(in the rows, 128 means zero)
Known rows, with every step that occurs:
visil-giku-mimerof-repev: [112 177 148 153 179  83 202 102  90 166 148  84 128  58  77 120 107  97
 136 162 118 119 118  84 124 133 136 122 125 115 124 161 111 151 141 130
 153 169 122 158 106  87 151 106  81  80 119]
masom-dorabi-kapus-visil: [142 142  97 140  80  83  99 132  79 132 126 120 138 134 109 117 140 144
 114 117 129  98 134 141 147 133  98  93 117 131 175 157 107 132 173 123
 167 100 164 115 127 107 130 105 127 110 150]
bubo-giku-mimerof-zaginat: [ 97 134 170 138 160 123 176  84 140 159 137  77 145  57  65  95 132  94
 113 131 119 125 126 117 119 101  89 119 114 114 132 175 114 171 149 140
 155 148 145 122 122 124 139 123 103 113 103]
zaginat-gabi: [116 127 120 115 113 139 107 139 141 158 144 119 134 140 153  94 131 117
 140 160 125 121 121 112 123 136 137 135 124 115 128 123 135 113 127 136
 120 136 132 107 141 102 138 130  97 124 149]
repev-dorabi-tosen: [158 107 127 128 104  88 126 108  97 110 135  89 162 143 121  97 145 130
 107 115 124 121 139 126 126 118 134 111  98 117 141 157 127 175 116 137
 135 110 134 135 155 150 127 115 130 145 129]
derap-dorabi-repev: [153 139 117 141 116  93 156 124  78 132 141  80 134 126  93 113 144  90
 134 118 118 115 102 113 116 144 139 112 141 128 122 135 154 134 153 125
 157  95 151 152 142 106 129 128 117 122 145]
gabi-zaginat-pusa-derap: [145 122 184 123 112 182 143  85 146 129  75 142 153 153 135 132 146 141
 132 120 121  58 109  81 132 130 127 134 152 120 126 120 130 134 104 129
 130 150 126 101  94 138 124 136 106 141 143]
bubo-giku-mimerof-zaginat-dorabi-masom: [130 145 174 121 144 114 175  66 103 147 128  33 143  17  75  98 109  57
 118 116 123 131 129 108 122  87 103  95 143  91 129 208 132 171 155 116
 166 141 174 116 112 122 130 167 127 111 113]
zaginat-pusa-derap-dorabi-repev-bubo-giku-mimerof: [158 160 178 103 149 102 217  12  99 161  82  11 152  79  69 105 148  70
 141 120 118  73  70  90 112 152 132  85 156 113 186 147 146 146 137 115
 209 141 169 155 105 133 147 115  41 113 119]
derap-dorabi: [152 136 117 133 108 111 122 118 102 137 134 102 156 120 101 136 131 118
 121 134 127 127 119 118 119 136 125  86 131 122 116 128 146 124 130 132
 133 137 138 163 134 139 120 122 119 128 142]
pado-visil: [144 121 137 132 143 118 111 121 143 139 139 148 149 140 139 148 139 127
 115 112 145 118 148 121 127 146 131 145 116 130 114 169 110 147 119 142
 148 127 142 136 132 142 125 136 143 120 127]
giku-mimerof-zaginat-gabi: [115 146 146 137 150 138 143 125 133 189 160  86 142  94 111  83 129 111
 106 157 107 132 109 101 109 121 129 115 114 110 106 162 141 144 135 134
 136 151 120  88 131 107 154 121  77 122 141]
visil-zaginat: [133 114 155 153 126 142 109 129 125 150 132 137 130 117 139 134 114 126
 117 152 134 103 118 130 126 138 122 129 115 121 121 147 109 160 127 153
 122 141 118 115 131 125 128 106 104 136 125]
pado-zezap-bido: [146 136 154 115 109 151 140 108 128 132 142 150 144  85  94 118 106 128
 124 101 138 121 147 133  86 141  85 136 118 128 132 155 118 130 144 151
 109 116 138 159 142 149 110 128 131 116 133]
gabi-zaginat-dorabi-repev-bubo-giku: [136  81 146 123  85 156 155  72  84 159 103  79 119 110 145 108 103  61
 146 124 137  71  95  70 137 147  96 117 161  92 139 162 140 198 155 132
 137 117 224 113 127  80 136 159  95  99 111]
derap-dorabi-kapus-visil-zaginat-mimerof: [160 129 122 136  70  85 123 100  44 175 109 144 153  97 121 109 119 144
 105 118 165  88 112 100 114 154  99  36 121  97 122 181 129 126 167 169
 156 115 153 132 124 103 158 100  97 152 190]
zaginat-dorabi-kapus-visil-giku: [111 125 109 124  73  68 127 113  56 164 100 122 125  88 127 134 114 146
 124 136 186  87 142  92 141 147 109 105 147  74 156 170 114 119 182 113
 171 115 186 117  97  67 164 102 131 103 164]
kapus-visil-derap-dorabi: [148 149 131 114 120 107 135 120  97 141 140 147 147 133 119 139 136 138
  92 140 140 115 112  97 134 185 122 106 124 132 130 152 127 118 140 139
 119 144 145 150 124 146 124  96 106 132 158]
dorabi-repev-bubo-giku: [118 108 136 112 140 113 158  82 123 136 118  74 108 104 122  93 127  70
 148 133 139 109 102 124 133 136 113 140 137 131 169 143 115 173 163 135
 154 111 184 124 140  95 145 132  89 104 100]
gabi-zaginat-pusa-derap-dorabi: [172 128 170 125  89 166 138  72 118 139  82 116 181 145 107 140 149 133
 127 129 122  54 100  71 125 134 123  90 152 113 116 120 151 126 104 136
 138 158 138 133  96 144 113 128  93 145 161]
dorabi-kapus-visil: [119 133 108 120 104  78 103 132 101 138 112 145 121 131 128 110 147 154
 112 107 156  99 141 128 139 133 112 115 132 122 155 135 113 119 164 127
 142  92 164 109 127 108 151 103 139 130 156]
kapus-visil: [106 137 119 115 129 104 123 132 124 124 125 154 144 129 129 131 147 146
 112 115 141 110 137 128 146 158 100 106 116 125 146 139 106 118 145 132
 121 120 145 116 113 131 132 124 132 125 132]
kapus-visil-derap-dorabi-repev-bubo-giku-mimerof: [149 152 162 104 162  78 205  57  73 178 128  59 130  81  91 106 133  75
 102 126 127 102  89  91 127 200  98  96 137 129 166 184 123 167 163 137
 167 135 192 152 135 131 143 100  54 107 110]
gabi-zaginat-mimerof-repev-dorabi-derap: [140 134 134 152 105 135 151  81  51 133 148 131 152 143 116  88 135  84
 141 112  92 102  98  37 130 122 133  65 115 120  87 158 148 162 121 132
 119 141 135 141 172  79 141 141 103 126 193]
pusa-zaginat: [110 143 154 133 126 142 133 119 146 114 120 140 152 123 120 120 145 126
 129 120 129  86 119 129 118 147 121 153 117 129 104 118 106 138 155 140
 133 154 131 106 112 130 124 112 113 109 132]
giku-mimerof-zaginat: [124 145 156 152 171 130 164 115 117 161 148  96 139  82  85 110 127 120
  97 121 112 141 116 120 113 116 120 109 118 124 104 166 133 159 136 128
 142 147 118 112 122 131 140 120 109 125 118]
zezap-bido: [134 129 164 110 123 139 147 124 134 127 120 140 122  92  95 123 118 141
 131 127 118 116 133 124 106 133 110 121 136 123 142 118 134 131 157 139
 105 109 123 150 128 139 105 133 140 112 123]
derap-dorabi-tosen: [172 118 118 121 104  95 128 112  88 130 123  82 151 141 102 104 144 125
 100 129 116 126 134 121 105 123 135 100 117 122 113 162 140 158 122 143
 143 118 136 156 143 142 118 124 129 143 135]
pusa-zaginat-dorabi-kapus-visil-giku: [ 92 145 133 127  75  83 129 103  71 151  96 137 149  79 117 128 131 144
 126 128 187  46 133  97 134 166 106 130 135  77 132 156  90 129 208 122
 179 142 193  95  80  72 159  80 111  81 170]
derap-dorabi-kapus-visil: [143 142  97 127  89  66 100 121  76 152 120 118 147 122 100 120 152 142
 108 114 154  95 135 120 134 141 110  70 133 114 142 139 131 115 167 133
 147 102 177 144 134 119 141  99 125 134 169]
zasipi-bido: [105 146 139 115 134 133 157 130 149 115 148 132 117 108 102 139 130 111
 113 142 120 139 146 115 120 118 121 120 127 109 136 115 109 120 133 123
 129 117 129 134 102 126  99 132 120 136 139]
dorabi-repev: [127 130 128 131 132 109 156 134 103 120 135 107 109 135 121 101 145  98
 143 114 119 119 110 117 121 136 137 150 138 140 132 136 134 138 149 122
 151  86 137 115 135  98 138 137 126 118 130]
pado-visil-derap: [157 129 162 125 152 134 127 121 143 144 147 170 129 148 158 150 127 130
 103 131 144 127 127 100 122 167 147 183 119 146 112 179 107 153 115 144
 148 149 125 133 138 148 125 116 133 125 138]
bubo-giku-mimerof-zaginat-pusa-derap-dorabi-masom: [161 170 201 110 159 111 197  14 134 134  99  15 184  26  28  91 154  69
 121 123 121  91 111 106 116  87 114  84 147 107 150 179 132 144 139 128
 194 169 144 133  94 156 128 141  85 130 135]
dorabi-repev-bubo: [144 118 121 128 147 118 148 111  99 143 123  97  99 129 138 106 122  91
 134 124 129 121  92 122 125 149 140 131 142 135 144 135 136 158 148 120
 136 106 152 114 136 103 150 123  97 118 113]
bubo-giku-mimerof-repev-dorabi-kapus-visil-pado: [ 96 159 156 141 138   4 190  72  88 131 168  70 148  71  91  85 140  83
 138 115 165  58 130 108 166 132 101  67 109  87 213 201  97 181 178 130
 181 140 193 183 164  89 153  83 102  98 143]
gabi-zaginat-pusa: [146 116 162 138 111 183 125  92 133 132  82 150 156 137 149 134 115 136
 125 113 126  63 127  89 130 123 106 117 158  91 122 139 141 145 108 143
 104 141 136 108 108 127 116 144 125 149 134]
zaginat-pusa-derap: [133 147 159 106 125 144 149  87 148 113  90 124 146 146 126 134 151 141
 143 129 133  87 107 110 127 130 151 136 146 121 157 116 127 102 114 114
 158 141 110 118  91 139 141 119 108 135 149]
mimerof-giku: [129 135 148 142 144 110 148 128 126 135 150 111 128  86 113 110 122 111
 132 140 117 127 131 114 136 120 108 131 119 125 124 130 116 129 144 121
 144 160 143 136 130 105 137 113 117 119 131]

Rows:
[ 94 159 151 103 144 130 192  45 128 128 124 130 151  72 118  83 109  67
 156 136 145  80  83  82 115 148 100 108 116 120 121 144  95 170 181 173
 138 192 166 142 107  87 160 128  61  78 142]	pusa-zaginat-mimerof-repev-bubo-giku
[105 122 121 128 123 145 106 139 150 162 163 119 141 121 135  79 128 113
 120 167 132 121 112 106 119 119 125 135 114 111 112 146 134 140 149 144
 112 146 129  83 135  88 150 122  94 120 158]	mimerof-zaginat-gabi
[116 141 125 100 144 114 183  59 109 142 131 117 124  80 126  89  90  67
 157 146 144 121  94  79 123 129 107  85 126 119 146 159 120 160 153 159
 131 166 160 161 125  91 164 145  78 101 135]	zaginat-mimerof-repev-bubo-giku
[107 152 180 130 166 135 178  51 149 144 109  80 163  56  82 105 122 100
 115 117 134  93 122 111 116 101  90 113 139  79 154 181 120 160 142 138
 155 154 137 119  98 122 140 125 106 130 116]	bubo-giku-mimerof-zaginat-pusa
[166  98 145 161  78 106  71 121  85 180 126 135 127 122 171 155 104 123
 110 129 174  78 130  97 116 140 140 126 130  86 115 201 117 183 150 144
 178 114 173 122 141 101 146 103 137 125 164]	pado-visil-zaginat-dorabi-kapus
[121 173 142 156 142  12 179 103  65 135 172  93 143  98 107 104 138 112
 120 108 157  73 118 105 161 147 133  58 113  99 186 191 115 172 167 115
 164 140 160 171 163  96 154  78 111 110 154]	giku-mimerof-repev-dorabi-kapus-visil-pado
[142 132 139 140 150 123 182  90  53 177 135  51 108  77 115 113 104  78
 108 119 118 132  72  87 110 152 141  87 145 107 112 190 167 190 164 102
 162 125 165 104 119  92 162 125  86 107 114]	giku-mimerof-zaginat-dorabi-repev-bubo
[148 148 181 113 156 132 185   6 132 170  96  37 179  55  56 112 136  94
 110 144 134  82  79  91 113 122 109  64 135 105 157 156 137 163 141 135
 177 194 156 143  94 151 152 100  42 120 123]	repev-bubo-giku-mimerof-zaginat-pusa-derap-dorabi
[100 180 145 122 135 126 187 100 113 113 140 160 151 105 117  94 126  98
 152 120 127  94  94  79 105 149 130 120 117 128  84 142 111 134 165 159
 132 165 117 132 100  87 156 130  96  98 168]	pusa-zaginat-mimerof-repev
[183 142 128 122 124 101 125 104  97 120 127  71 149  84  91 117 130  90
 124 119 125 134 133 135 126 112 132  88 145 126 120 147 144 120 132 125
 136 136 144 149 140 152 105 152 133 138 136]	derap-dorabi-masom
[106 134 122 118 159 105 142  78 142 138 140  99 123  97 118 103 109  65
 148 161 132 104 100 102 138 123 108 116 128 126 160 134 106 179 156 148
 120 164 175 159 133  96 146 123  80  86 112]	mimerof-repev-bubo-giku
[118 120 137 138  95 102 134 136  60 148 128 129 121 121 156 131 129 106
 121 125 146  74 100  98 134 189 115 105 132  94 138 187 115 161 165 137
 150  88 166  98 111  82 145 115 113 118 145]	kapus-visil-zaginat-dorabi-repev
[ 92 132 168 132 111  60 178  86  81 160 131  81 126  55 109 104 120 105
 109 114 184  76 133 106 148 127  89  82 137  64 176 239 116 180 193 117
 197 139 198 132 132  73 152 111 123 108 146]	bubo-giku-mimerof-zaginat-dorabi-kapus-visil-pado
[135 179 163 132 170  57 184  52 112 112 162  20 165  34  56  81 132  37
 146 120 104 111 126 106 141  97 115  90 117 111 166 167 111 174 141 129
 154 144 164 167 146 138 125 138 103 103 111]	bubo-giku-mimerof-repev-dorabi-masom
[175 159 146 103 135  90 133 107  94 123 136 115 143  98 107 121 137 109
  96 125 136 125 123 114 136 162 129 106 138 139 130 167 125 116 141 131
 123 144 147 136 129 163 110 127 124 139 152]	kapus-visil-derap-dorabi-masom
[169 158 165 127 166 118 203  39  85 169 108  33 154  88  67 105 146  91
 108 123 116  90  52  80 104 150 153  72 146 122 138 162 162 163 147 113
 184 154 138 121  98 127 163  98  44 124 141]	giku-mimerof-zaginat-pusa-derap-dorabi-repev-bubo
[108 125 152 119 169 122 176  75 124 197 152  32 120  70 101  46 129  50
 126 157 117 112  82  96 112 131 107 127 121 109 149 176 132 189 169 143
 157 137 175  83 144  76 168 125  38  97 108]	dorabi-repev-bubo-giku-mimerof-zaginat-gabi
[121 129 128 128  98 106 117 127  79 156 137 154 107 123 142 119 118 140
  88 131 170 103 105  77 128 148 131 132 146 105 133 185 132 151 185 118
 141 127 172  94 115  87 171  85 134 124 189]	mimerof-zaginat-dorabi-kapus-visil-derap
[119 150 158 115 114 150 173  93 116 119 111 162 156 108 126 105 128 127
 138 103 136 105 110 106 107 151 117 120 119 119  89 142 118 117 156 154
 147 154 117 109 103 121 143 135 107 120 157]	pusa-zaginat-mimerof
[107 125 151 115 159 139 144  70 151 204 144  52 143  59 109  70 113  79
 112 171 125 120 104 104 117 123  98 107 109 101 144 165 122 178 152 149
 137 178 165  94 139 109 156 121  41 102 110]	repev-bubo-giku-mimerof-zaginat-gabi
[109 146 176 117 134 120 204  52  86 155 105  39 133  60 113 108 122  56
 142 107 125  73  84  94 115 172 112 124 145  95 138 165 121 182 182 121
 191 142 202 115 110  98 144 122  68  75 104]	pusa-zaginat-dorabi-repev-bubo-giku-mimerof
[ 99 167 146 150 161  74 166  60  89 137 167  39 147  95  62  94 158  55
 145 125  85 112 110  81 133 112 133  90 107 120 157 154 119 170 137 108
 167 145 151 172 181  95 136 105  90  98 148]	bubo-giku-mimerof-repev-dorabi-derap
[100 168 148 132 102  40 189  86  71  98 156 161 169 104 130  79 139 110
 143  95 188  37 103  90 145 167 121  70 103  98 150 188  98 152 207 147
 165 157 159 146 142  70 169  86 105 104 200]	pusa-zaginat-mimerof-repev-dorabi-kapus-visil-pado
[145 140 121 151 107 113 156 133  77 114 142  81 125 141 104 108 133  87
 143 126  98 120 108 133 132 138 125 129 125 148 154 160 128 154 152 120
 169  94 135 120 136  95 122 137 117  97 127]	masom-dorabi-repev
[115 149 148 117  82 111 125 114  88 136 114 162 122 130 156 126 136 146
 106 114 164  61 108  85 128 184 138 157 146 108 127 150 110 132 190 121
 155 141 174  94 105 101 152  78 118 107 188]	pusa-zaginat-dorabi-kapus-visil-derap
[160 151 148 110 108 126 147  77 121 122  94 101 172 134  99 142 155 131
 135 130 132  87  97 101 116 139 149  89 145 117 146 112 151 102 117 121
 164 151 122 153  95 145 130 113  98 140 166]	zaginat-pusa-derap-dorabi
[105 163 147 143 151  67 185  67 115 131 170  54 167  70  68 100 129  62
 145 131 109 104 114  92 137 118 110  88 106 101 164 149 115 177 141 134
 149 150 161 184 145 120 140 112  85  96 119]	bubo-giku-mimerof-repev-dorabi
[146 121 146 155  87  63 140  92  53 165 146 135 161  61 119  83 115 130
 114 118 165  77 120  90 136 140  74  46  95  88 148 183 101 144 177 155
 167 144 167 123 140  90 176  74  92 146 185]	repev-dorabi-kapus-visil-zaginat-mimerof-giku
[ 95 186 139 138 179  57 193 108  82 164 143 111 142  59  76 122 128 114
 121 149 128 102 125  84 138 162 105  99 112 112 141 173  88 140 153 131
 146 157 138 147  92  92 153  99  85  80 120]	kapus-visil-giku-mimerof-repev
[130 159 166 145 170 147 166  82 124 148 114 103 154  83  98 119 117 127
 101 111 122 107 111 108 107 116 122 100 141  91 126 172 142 150 127 122
 143 154 106 112  95 128 145 117 112 140 126]	giku-mimerof-zaginat-pusa
[157 140 144 122 149  88 194  53  78 173 123  13 135  65  72 101 125  58
 130 122 116 113  88 109 115 150 110  81 139 116 156 160 146 172 152 130
 176 126 187 165 142 120 136 125  65 103  93]	derap-dorabi-repev-bubo-giku-mimerof
[132 136 132 115 123  93 118 134 101 143 122 163 100 146 142 115 137 156
 104 122 155 107 123 110 138 153 130 151 140 137 156 143 110 122 159 127
 140 115 148 110 132 114 153  83 126 133 166]	dorabi-kapus-visil-derap
